Each row was made from one walk, in order. Every step used is in the known rows, and no mark comes twice. Write each row's walk.
Known rows:
Q, T, B, A, G, Z, R, W: [ -4   0  -5  -3   3  -1   3   1  14   3  -3   6   3  -5   1  -3   3 -14
  -4 -19  -5  -4  -2  -1   0   3  -4  -5  -6   3   2  -3   6  -3  -3   9
   4  -6  -4   7   2  -1   9   4   0  -8  -6]
G, A, B, T, L, C: [ -2  -2   3  -3  -3  13   5   8   3   2   2 -21 -11   3   1   7  -6 -20
   0   1  14  -5   3   1   6  -1  -1   2  -6   7   0   3  -3   4   0  -2
  12  -9  -3  -3   2 -22  -1  -4   0   4  -5]
Z, G, A, B, T, Q: [  3  -1  -2   7  -5   3   7   6   7  -3  16  -8 -10   6   0  17  -1 -17
   0  -5   4  -2  -1   0   0  -2   4   3 -10   6  -4  -2  -1   1   4  -1
   2  -3   0   4  -1 -16  -2  -5   1   1  -4]
V, D, W, R, Z, G: [ -1   9   1   3  -2 -11  -5  -4  -3   3  -9  12   9   0  -2 -14   9  25
   3   8  -1   8  -3   0  -5  -5   0   6  12  -8  -4   3   0  -2   5  -1
 -13  -6  10  -2  -6   9  -6   2   0   2  -6]
G, Z, R: [ -2  -7  -3   5   6  -5  -2   1  -7  -2  -5   1   8   0   2 -11  -3   7
  -6   6  -2   6  -2  -1  -5   1  -2  -4   5  -1   4   0  -1   0  -7  -1
   0  13  -4   1   1   1   4   1  -2  -7   5]
L, T, B, A: [ -2   1   0  -2  -5   5  -4   7  -3  14   2  -7  -1  -7   2   4  -6 -36
   2 -11  13 -11   5   0  11  -6   3  -2  -9   4   0  -4   2   6   1  -2
   5 -16   2  -7  -2   0   9   0   3 -13   0]
V, D, W: [  2   2  -2  -9  -2 -15  -6  -5  -2   8  -9  -8   5  -3   2  -6   5  -6
   1   8   2   2  -1  -1   0 -10   1   6  13  -2  -3   2  -2  -1   0  -4
 -17  -7   9  -2  -2   5  -2   4  -1  -5   0]
L, T, B, A, G, Z, R: [ -3  -2  -1   5   0   1   3   6   2   6   2   3   0  -8   2  -2  -7 -29
  -2 -13   5  -4   1  -2   2  -1  -3  -5  -9   5   3  -3   4   2  -3   0
  -2  -4  -4  -7   9  -2  13   2   1  -9  -1]
T, L: [  0  -2   2  -5   0   0  -5   5 -22   1  -3  -6   6  -1   3   2  -2  -5
  -4  -2   3   1   2   1  11   3   0   4   1  -2   1   4  -1   5  -4  -4
  11  -1   1   9  -1   6  -1   3   1  -7   9]
D, A, G: [  7  -3   0  -1  -1 -15   2  -6  -7  -3   3  -5  -4  -4   2  14  -1 -15
   3  -1  -8  -3   0  -1   3   0  -2   3   2   7   1   0  -1   0   3  -3
 -18   3   3   0   7   7   0   3   2  10  13]
D, W, R, Z, G, A, B, T, Q: [ -2   6  -1   7  -2   1   7   4   3  -1   3   8  -8   3  -3   0   2  13
   6   4  -2   6  -3   2 -12   3   1   1  -5  -6  -4   0   0  -3   3   0
  -8  -8   1   1   0  -8  -6  -3   0  13  -9]
C, L, T: [  1  -6   4  -6  -5   3  -5   0 -15   0   1 -11   3   1   1   2  -8 -24
   7   1  13   0   5   3   8  -1   6   2   1   3  -2   0  -6   6   2  -2
  17  -1   0 -13  -3  18   5  -5   1 -11   3]
R, Z, G, A, B, T, L: [ -2   6   1   3  -2  13   3   7   1  -6   1  -1  -8   1   1   0  -4   9
  -1  -3   3   0  -1   2   1   6   2   5  -9   2  -5   0   1   2   3   2
  17   3   0   6  -6 -10  -7  -3   0   1   0]
W, R, Z, G, A, B: [ 1  7  3 15  1  8  5  3 -6 -8  2 14 -6  1  0 -5  0 17  3  2  2  7  0  1
 -3  1 -3  0 -4 -1  0  1  0 -2  2 -1  8  5 -2 -2  1 -4 -5 -5  2  9 -3]
X, D: [  1  -1   1 -13  -2  -6  -8  -2  -5   0  -1 -12   7   1   0   7   1  -8
  -1  13   2  -1   4  -1   3  -3   1   0   6   0   2   2  -3   1  -1  -2
   8   2  -2   2   2  14   0   0  -2  -8   6]
T, B, A, G: [  3   2   1  -1  -1   1   1   5   9   9   0  -4  -4  -9   3   9  -1 -35
  -4 -16  -4  -8   1  -2  12  -5  -3  -3  -9   7   2  -1   3   3   0  -2
   0  -9  -2   6   3   5   5   5   2  -4   2]
W, D: [ 1 -6  3  1 -1 -3  0 -4 -6 -3 -4  5  4  0 -2 -3  2 -5  3  0  0 -2  3  0
  5 -2  0 -3  1 -4  0  3 -2  3 -4 -4  6  6  1 -1 -1  7 -3 -1  0 -2  9]
Z, G, A: [ 6 -2  0 10  0 -1 -1 -1 -2 -6 11 -3 -6 -1 -2  7  1 -3 -1  7  5 -2  1  0
  4  1  5  2 -2  4 -5 -1 -1  0  9 -4  3  6  3 -1 -5 -4 -3 -5  1  3  3]
C, L, T, B, A: [  0  -1   4  -4  -6   8  -4   6  -1   9  -1 -10   1  -6   0   4  -5 -39
   3  -9  13  -5   4   2  12  -4   5   0  -7   6   0  -2  -1   7   3  -3
  11 -13  -2  -7 -10  20   9  -1   3  -9  -5]
T, B, A, G, Z: [  2   0   0   0   0  -3   5   9  10   5  -4  -5   0  -6   4   4  -1 -38
  -6 -11  -5  -5  -1  -3   6  -3  -4  -5  -8   6   2  -1   2   1  -3   0
  -3  -3  -4   5   4   1   9   6   1  -8   4]
D, X: [ 2  0  0  0  0  1 -4 -4 -5  3 -1 -9  0  2  0 12  0 -1  2  1  2  6  2  1
  4 -4  2 -1 10 -4  0  2 -3  1 -7 -2 -5  0  7 -3 -3  0 -3  1  1  1  2]
B, A, G, Z, R, W, D, V: [ -1  -1   0   3   7  -4   3  -2  13  -5   7  14   2   0  -2  -4   4  23
  -3  -3 -15   0  -6  -3  -8   8  -3  -5   2  -8   6  -4   5  -3  -1   4
 -18  12  -6  -3   7   4   6   2  -1  11   1]
G, A, B, T: [  2  -4  -1  -1  -2  12   7   2  10   2   4 -19 -13   3   2   8  -7 -23
   1   3   1  -5   2   1   1  -3  -1  -1  -8   8   0  -3  -3  -1   2  -1
   5  -2  -3   0   4 -20  -2  -5   0   0   1]
Q, T, B, A: [ -3  -4  -4  -6  -3   3  -4   3   9  11  -6  -8   0  -6   2   5   1 -47
  -2 -17   5 -11   3   0  14  -4   2  -4  -6   4   0  -3   4   2   0   3
   8 -12   1   5  -8   1   7   2   2 -11  -3]
G, Z, R, W, D, A: [  1  -2  -1   3   6 -11   0  -6  -4  -6  -4  15   7   1  -4 -12   7  39
  -1   6  -7   3  -3   0 -11   6  -1  -1   6  -4   1   1   0  -5  -3   0
 -13   7  -2   2  -3   6  -1   3   0   9   1]
B, A, G, Z, R, W: [  1   3  -1   4   6  -6   3  -3  12  -4   9   5   5  -1   2   0  -3  17
  -4  -4 -13  -2  -4  -2  -9   5  -2  -4   1   2   7  -3   4  -4   5   3
  -3  -5  -3   0   6   5   4   2  -2  -2   7]
V, D, W, R, Z, G, A, B: [  3  11   1   6  -1  -6   3  -3   3  -1  -5   8  -2  -2  -1 -12  10  14
   5   8   1   7  -3  -1  -7  -6  -3   5   7  -3  -5   2   0  -5   2  -1
 -17  -4   5  -3  -2  -5  -6  -1   1  10 -11]
X, D, A: [  5  -1   0 -13  -2 -15  -8  -6  -4   0  -2 -12   6  -1  -2  13   4  -6
   1  14  -1  -4   2  -1   2  -3   2   3   7   3   2   1  -2  -1   2  -3
 -11   0  -1   4   0  17  -1   1   0   6   5]
G, Z, R, W: [ -1  -1  -2   1   8  -3  -2  -1  -8  -2  -2   6   9   2   1 -12  -2  35
  -4   7  -4   6  -1   1 -10   4  -1   0   6  -4   3  -1  -1  -4  -3   2
   1   5  -2   2   0   2   2   2  -2  -8   1]
Q, T: [ -3  -8  -3  -6  -3  -1  -4  -3  -6   2  -4  -9   3   0   3   3  -3 -29
   2  -5   4  -4   3   2   8  -1   2  -1   2   1   0  -1  -1   1  -2   4
  12   0   3   0  -2  -1   3  -2  -1 -14   4]
X, D, W, R, Z, G, A: [ 1  7  1  0  0 -7 -4 -4 -1 -8 -1  6  1 -2 -8 -5  9 22  4 23 -1  8 -2  0
 -9  6  3  0  7 -7 -5  3 -1 -6  8 -1 -5  3 -1 -1 -1 12 -8 -3 -2 15 -4]
X, D, A, B, T: [  2  -2  -1 -16  -7  -5  -2  -3   7   3  -2 -15  -1   5   0  16   0 -14
   2   8  -4  -7   1  -2  -1  -5   2   2   2   9   2  -1  -4  -1  -1   0
 -10  -1  -2   4   0   4  -2   0   0   5  -2]
R, Z: [ -3   5   2  -3   2   1  -5   1 -11  -1  -7  -5   3  -4   3  -6  -5   8
   1   3   2   2   3   3   2  -1   0   1   0  -5   1  -2   0   3  -2   1
  17   2   2  -1  -3   9  -2   0  -2 -10  12]

Which walk is each row?
[ -1   4   1   6   1  -3  -3  -3 -13  -2  -5  20   3  -2  -2 -12   4  29
   5  10  -3   9  -1   2  -7   4   3  -1   7  -9  -4   1   0  -2   4  -1
  -6   4   5  -4  -6  10  -9   0   0   7  -4]
D, W, R, Z, G
[ -1  -5   0  -7  -5  11   3   2   3   5  -1  -9  -6   8   6   8 -11 -18
   0  -5  -2  -3   2   0   1  -7   0   0  -5   7   2  -2  -4   3  -5   0
   7   0  -1   0   1 -12  -2  -2   0 -11  -2]
A, B, T
[ -3  -5  -5  -4  -2  -2   5   6  14   3  -6  -6   3  -6   4   3   0 -55
  -2 -17  -1  -9  -1  -2   8   0  -2  -7  -7   6  -1  -1   4   0  -4   7
   3  -4  -3   3   2  -5  13   4   0 -14   1]
Q, T, B, A, G, Z
[ -2   8   0  -2   0 -10  -4  -3  -4   5 -15   5  10  -3  -1 -17   5  15
   4  10  -1   8  -1   0  -4  -7  -3   5  12  -9  -1   2   0  -2   1  -1
 -12 -10   7  -3   0   8  -4   4  -1   0  -3]
V, D, W, R, Z
[  0   2   0   7   5  -7   6  -4  14  -7   6  14   6   0  -2  -6   2  19
  -2  -5 -13  -3  -4  -2  -8   5  -3  -6   0  -1   6  -1   5  -4   3   2
  -2  -1  -5  -1   5   6   1   2  -2   4   8]
B, A, G, Z, R, W, D
[ -3  -5  -3  -8  -3   4  -3   3  -4   7  -9  -7   0  -6   3   2   1 -42
  -1 -14   8  -4   4   1  14  -4   0  -2  -5   2  -3   0   0   3  -8   4
  10  -4   2   6  -3  -1   5   2   1 -15  -4]
Q, T, B
[ -2  -2   0   4   7  -3   0  -4  -4  -6  -3  15  10   3  -3 -17   3  37
  -2   5  -4   6  -1   0 -11   6  -1  -3   5  -7   1   1  -1  -3  -6   1
   2   8  -3   1   0   4   0   1  -2  -2   0]
G, Z, R, W, D
[ -2   4   0   7  -2   9   6  -2   4  -2  -1  10  -9   1  -3  -8   0  19
   6   9  -4   5  -3   2 -11   4   1  -1  -2  -3  -5  -1  -1  -4   6   0
  -8  -3   2  -3  -1 -10 -10  -4   0  14 -10]
D, W, R, Z, G, A, B, T
[  4   6  -3  -1   3 -22   1  -7   5  -3  -3   3   8   0   0  -2   5  22
  -2   2  -9   3  -5  -3  -8  -3  -7   8   9   2   2   0   2  -5   4   2
 -26  -2   4   1   7   5   4   7   0   6   3]
V, D, A, G, Z, R, W
[ -1   1   1  -1  -5   3   1   5  -1   8   4  -6  -4  -9   3   8  -7 -43
   2 -15   7  -9   4  -1  10  -4   0  -2 -11   7   1  -3   3   5   1  -1
   2 -15   1  -7   6   0  11   1   2 -11   0]
L, T, B, A, G
[ 1  3  3 -4  2  0 -2 -6 -8 -3  1 10  5  4 -3 -4  3 29  5  2 -2 -1  4  3
  1  3  2  2  2 -6 -1  0 -1 -1  1  0  9 -5  3  0 -1  8 -4  0  0 -4  5]
R, W, D
[ -4  -6  -5   0   1  -2   3   3  13   3  -5   1   1  -7   2  -3   2 -38
  -6 -19  -4  -5  -2  -2   3   0  -5  -8  -6   6   3  -2   6  -1  -6   7
   2   1  -5   5   2  -3  11   4   0  -8  -4]
Q, T, B, A, G, Z, R
[  4  -3  -1   7  -4  11   5   1  10  -2  12  -5 -13   6   1  10  -3 -10
  -1   0   2  -4   0   0   1  -1   5   2  -7   9  -4  -1  -2   0   6  -1
   5   5   1  -1  -4 -18  -5  -6   1   1  -4]
Z, G, A, B, T
[  1   2   0  -1  -1 -12  -4  -4  -3   8 -10   2   9   0  -1  -9   6   3
   3   9  -1   6  -2  -1  -2  -9  -3   4  13  -6   1   3  -1  -2   2  -5
 -21 -10   8  -2   3   6  -2   3   0   1  -4]
V, D, W, R
[  2  -3   0  -3  -4  13   6   7   3  -1   2 -17 -10   3   2   9  -6 -21
  -1  -1   3  -4   1   1   4   1  -2   3  -9   6   0   0  -2   1  -2  -2
   6  -5  -4   6   4 -19  -1  -3   1   3   2]
G, A, B, T, L
[  8  -1   1   9  -1   3   4   1  -2  -7  11  -3 -12   2   2   9   1  -9
  -1   2   4  -2   0  -1   4  -1   4   1  -4   8  -5  -1  -2  -1   2  -3
  -1  11   0   0  -3 -11  -3  -6   3   2  -4]
Z, G, A, B
[  0  -3  -2   7   4  -7   3   0  12  -4   6   1   4  -3   2   1  -4  -9
  -6  -4 -12  -3  -4  -4  -4   2  -4  -6   0   4   8  -2   4  -2   3   0
  -4   4  -5  -1   6   2   5   2  -2   1  10]
B, A, G, Z, R
[ -2  -1   0   1   7   3  -6  -7  -7   1   2  18   0   2  -5  -9   5  54
  -1  -1  -2   7   0   1  -5   4  -1   0   4 -13   4  -2   1   1  -4   1
  -9  16  -1   1   1   9   0   0   0  11  -8]
Z, R, W, D, V
[  0  -2   3   4  -4  12   3   6   2  -1  10  -7 -10   5  -1   9  -1  -8
  -2  -2  13  -3   1   0   6   2   5   4  -5   8  -5   3  -2   5   4  -1
  13  -3   0  -3  -7 -19  -5  -5   1   4  -9]
Z, G, A, B, T, L, C
[ -2   5   1  12  -2  16   6   3   7  -4   1  11  -5   6  -1  -2  -4  19
   3   2  -1   4   0   2  -5   1  -2   0  -8   0   0  -1   1  -1   6   1
  12  -1  -1  -2   0 -11  -6  -5   1   7  -3]
W, R, Z, G, A, B, T
[  0   1   1   3   5   0  -4  -9  -7  -1   2  19   4   1  -5 -11   4  50
   0  -3  -4   4   1   2  -5   3  -1  -2   3  -6   4   1   1   0  -1  -1
   7   2   1   3   0  10  -6   0   0   4  -1]
Z, R, W, D
[  1  -4  -1  -8  -6   2   2   2  -5   4  -2  -8  -5   4   4  13  -4 -13
   0  -6  -4  -8  -1  -1   4   0   2   5  -3   8   1   0  -1   2  -3  -2
 -11  -4   1   8  -3  -6  -2   2   3   7   2]
D, A, B, T, L
[ -9  -5   3  -8  -4  10  -5   6  -3   8  -3 -12   5   5   0   4  -9  -9
  -3   0  12  -4   4   2   9   0   2   4  -1  -1   1   5  -2  10   4  -1
  21 -14   2  -3  -4  -7  -2   1  -2  -8   2]
B, T, L, C
[  3  -3   0   4  -4  12   4   5   2  -4  10  -4 -10   5   1   9  -1  -9
  -3  -4   3  -3  -1   0   4   4   4   4  -8   8  -5   1   0   2   4  -2
   8   2   0   7  -5 -16  -5  -4   2   3  -4]
Z, G, A, B, T, L
[ -1   6   0   4  -2  12   3   2   8  -5   4  -2 -12   2   2   2  -5   7
   1   1   2  -1   0   2  -3   1   4   2  -8   3  -6  -2   0   0   5   3
  15   3   1  -1  -6 -12  -6  -5  -1   0   0]
R, Z, G, A, B, T
[  0   3   1   5   5   0  -4 -12  -2  -1   2  17   3   3  -6  -5   7  54
   1  -2  -2   8   1   2  -6   1   0  -2   8  -9   3   2   0  -2  -6   0
  -2   1   5   1  -1   6  -9   1   1  12  -6]
Z, R, W, D, X
[ -1  -4   0 -16   1  -3 -11   0  -6   3  -1 -12   3   2  -1  10   2  -3
  -1  15   2   4   2  -1   3  -2   1   2   8  -8   2  -1  -3   1  -6   0
 -13  20  -4   0   5  11   6   0  -1   0  -2]
X, D, V
[ -4  -4  -1   0   8  -1  -2  -2  -4  -3  -4  15   7   4  -3 -14   4  43
  -3   6  -4   8  -3   0 -10   7  -2  -2   7 -13   2  -2   0  -3  -9   3
 -15  22  -5  -1   2   1   5   2  -1   4  -6]
G, Z, R, W, D, V
[ -1  -4   0   1   8  -5   5  -3  -2  -9   1  16   2   3  -2  -8   2  27
  -1   0 -12   9  -5  -1  -9   9  -6  -3   5 -10   3   0   1  -3 -10   4
 -16  26  -5  -2  16   1   5   3  -2   7  -1]
A, G, Z, R, W, D, V
[  2  -3   0   2   1  -8   5   3  11  -3   5  -6   4  -1   4   6  -5 -26
  -3  -2 -10  -7  -3  -4  -2   1  -2  -4   0   5   5  -2   2  -1   3   1
  -3  -1  -4  -3   5   2   7   2  -1  -6  14]
B, A, G, Z
[ -1   6   1  -3  -3   4   2  -2  10  -4  -1   4  -4   4  -5  -3   5  17
   5  17  -4   5  -2   0 -13   4   2  -1   1  -2  -4   2  -1  -6   5   2
  -5  -1  -3   0   2  -1  -9  -4  -1  14 -12]
X, D, W, R, Z, G, A, B, T
[ -1   1   0   4   7  -2   1  -6   0  -5  -3  15  10   5  -5 -11   7  42
   0   4  -4   9  -2   1 -12   4  -1  -3   9 -10   0   2  -1  -5 -11   2
  -7   7   1   0  -1   1  -3   2  -1   5  -2]
G, Z, R, W, D, X
[ -3  -2   5  -7   0   0  -7   6 -20   4  -2 -10   4   0   1   2  -2  -6
  -3   1  16   0   5   1  13  -1   1   4   5  -2   1   7  -3  10  -3  -4
  17  -6   1  -3  -4   3   0   1   0  -4   3]
T, L, C
[ 1  6  1  8  1  1 -2  0 -3 -8  4 -1 -6 -5  0 -2  0 14  0  5  5  1  1  2
  0  3  4  3 -3 -2 -6 -1  1  1  7  0 14  6  3 -2 -7  1 -6 -4 -1  1  8]
R, Z, G, A
